Every row comes from one small tree of marks. The marks that hang from a mark follow it in brackets, in the order of their numbers. Every link used is in the known rows. Which tree was each row made from?
Known rows:
j883(j396 j860(j234)): [  2 -18   1  -7   3  49 -21   1   1   8 -15  -4  -7  -2   4  16   9   4
  -3   6   3  -7   2]
j396(j133(j322(j218 j883))): [ -3   8  -2  11  -7 -16  11   4  -1  -7   9   1  10  -5   2 -11  -7  -4
   8  -2  12   9  -1]
j133(j322(j883) j396): [  3   6   3   9 -15 -18  -2   1   7 -11   7   2  13   8  11 -15  -4   8
   0   2   2   1   4]
j133(j322(j218 j883) j396): [  3  24  -3  17  -9 -30   2   1  10 -11   6   4  20   6   6 -13 -12  -2
   0   0  -5   0   2]
j883(j396(j133(j322))): [ -8 -26   5   0  -3  10 -16  -2  -6  -3   2  -5  -3  -8  10  -9   8   7
  11   5  14  -1  -2]
j396(j133(j322(j883))): [ -4 -10   4   2 -12  -4   8   3  -3  -6  10   0   2  -3   7 -13   0   5
   8   0  19  10   1]
j322(j133 j218(j396) j883): [  7  22   0   6   4   2  11   3   6   1  -3   9  24  -2  -6  12  -4 -14
   1   2  -5   2   6]
j883(j396(j133(j322(j218))) j860): [ -8  -6  -8   5   6  17 -18   0  -6   0   1  -6  16  -6   5  -9  -4   2
  12   2  -2  -1  -2]
j860(j133 j234 j883): [  0 -17   6  -8 -11  10  11   3   0   0  -2  -6 -18   0  -4   3   8   0
  -8  -3   6   8 -14]
j883(j860(j133(j322) j234(j396))): [ -6  -5  -1  -8   1   8  -4  -5  -3  -6   8  -1   0  20  -3 -23  -7   3
 -12   7 -19   4 -16]
j218(j322(j133 j883(j860)) j396): [  3  14   0  -7  12  10   5   8  -5   8   0  -2  26   8  -5   9  -4   2
   6   2 -11   5   8]
j883(j396(j133) j860(j234(j322))): [ -7 -20  -1 -11  10  22 -14  -6  -9   6  -1  -3 -29  -1  -6  -1   5   6
   2   2   2  -3   0]
j883(j396(j133)): [ -4 -31   6  -4  -5  19 -16  -2  -2   4  -4  -1 -10 -15  10  10  16   7
   8   3  20  -4   7]
j234(j322(j133 j218 j883(j860)) j396): [  3  32 -12   3   4 -39  12  -2   0   0   9  11   2  11  -9 -15 -14  -3
  -4  -7 -16   1   7]
j218(j396(j133)): [ -1 -26   8  -9  -2   2  -6   4   1   6   1   4  -7  -3  11  11  14   1
   8   6  15   0   8]
j133(j322 j396): [  1 -11   5   1 -13 -27  -7   2   6  -6   3   3  -4  10  18 -12   3   7
   2   7   3  -3   1]
j860(j133): [  2 -26   8 -11 -14   1  12   2   2   4  -6   0 -15  -5  14   6  13   2
  -2  -1  12  -1  -4]
j396(j133): [ -1 -32   8  -9 -13  -3   3   5  -1   6  -1   4 -21  -8  15   8  16   3
   8   2  26   2   7]
j883(j860(j234)): [  5 -18   3 -12  -5  27  -3   8   3  10 -12   2 -20   5   9  14   9   0
  -4   6  10  -1   2]
j883(j396): [  5 -25   5  -3  -7  11 -15   3   6   6 -13  -1 -11  -9  17  16  17   6
   3   2  16 -10   7]
j234(j396): [  6 -17   4  -5 -12 -30  -6   5   9   2   0   9 -19   7  18   3  13   6
  -4   3  13  -5  10]
j396(j133(j322(j218 j883(j860(j234))))): [ -5  15  -7   6   3  21   4   2  -5  -5   7  -1  13   3 -11 -11 -15  -7
   1   2  -1  11  -6]

Write each row's tree:
[  5  11   7  -4   9 -10  10   6  -3   4   1   1  13   5  -5  11   0  -2
   4   3  -3   4   6] => j218(j322(j133 j883) j396)
[  3  13  -1   0  -2 -53  11  -5   2  -1   2  13 -18   6  -1  -8  -4  -9
   0   1 -10  -5   2] => j234(j322(j133(j396) j218))
[ -3   4  -7  -4  15  11  -2  -9  -4   3  -6  -6 -16   1 -12   0  -5  -5
  -9  -4 -21  -7 -14] => j883(j396 j860(j133 j234(j322(j218))))
[  3  33  -2   5   6 -41  16  -7   1  -7   8  14 -18  12 -22 -10 -14 -14
 -13  -1 -13   3  -2] => j860(j234(j322(j133 j218 j883) j396))
[ -2  -2   6  -3   7 -15   2   6  -4   3   8  -3   6   0  -1  10   4   4
   7   0   8   6   9] => j218(j322(j883) j396(j133))
[ 2  5  5  1  6  7  0  0 -6  1 -5 -5 10 -8 -7 10  2  3  4 -1  2  0  5] => j218(j322(j133 j883(j396)))
[  4  16  -2  11   0  20   1  -3   3  -2  -9   3  21 -14  -7  11  -2  -9
   1  -2   0  -2   5] => j322(j133 j218 j883(j396))
[-1 12 -7  4  6 18 -2  6  2  5  4  3 28 -4 -1  9 -5 -4  7 -1 -2  4 11] => j322(j218(j396(j133)) j883(j860))
[ -2  16  -6   7  -2 -62   9  -4   1  -5  17  10 -17   3  -5 -14  -7   0
  -2  -8   3   1   9] => j234(j322(j218 j883) j396(j133))
[ -3   1  -3  -2   7  26  -4  -1  -6   4  -3 -15  20  -5  -3   5  -1  13
  -1  -8 -10  -1  -1] => j218(j322(j883(j396 j860(j133))))
[ -5  13  -7   0   6  -5  -1  -4  -1  -7   7   0   7  18  -8 -21 -15  -5
 -12   4 -25   3 -18] => j883(j860(j133(j322(j218)) j234(j396)))
[  5  -4   1   3  -3 -14  -2  -2   4   1  -3  -2 -17  -5   6   3   7   9
   0  -7  10  -8   8] => j234(j322(j883(j396)))
[  2  19  -9   7   4  38  -5  -1   0   3  -9   1  31 -11  -7   9  -6  -5
   3  -3  -8  -2   6] => j322(j133 j218 j883(j396 j860))
[  4   7   6  -7  -2  -8  23  -4  -3  -1  -1   7 -28   5 -13  -2  -2  -8
  -6   0   5   5  -3] => j860(j234(j322(j133 j883)))
[ -3  14  -4  15   1  10   2  -6   1 -11   1  -9  27  -8  -4 -10 -10  -2
  -2  -5 -11   0 -12] => j860(j133(j322(j218 j883(j396))))
[  5   3   0   5   5 -28  -2   9   8   0  -1   2   7   9  12   1  -1  -7
   6   7  -3  -2  -3] => j133(j322(j218(j396)))
[  5  18  -3   9   9  -9   0  -4   4  -3  -5   0 -19  -3 -12   7  -5  -7
  -8  -5  -2  -6  -1] => j860(j234(j322(j218 j883(j396))))
[ -4   5   0  -4  13  43  -5  -4  -8   2  -5 -15  13  -1 -16   7  -5   6
  -9  -3 -15   0  -8] => j218(j322(j883(j396 j860(j133 j234))))
[ -3 -23  -1  -9  -3  42 -11  -3  -1   7 -10  -8   8  -8   9   6   9   9
   0  -2  -4  -7  -2] => j883(j396 j860(j133))
[ -3   6  -4   2   8 -16   3  -6  -2  -3   0 -10 -21  -2 -17  -4  -3  -3
  -9  -9 -12  -1 -18] => j860(j133 j234(j322(j218)) j883(j396))
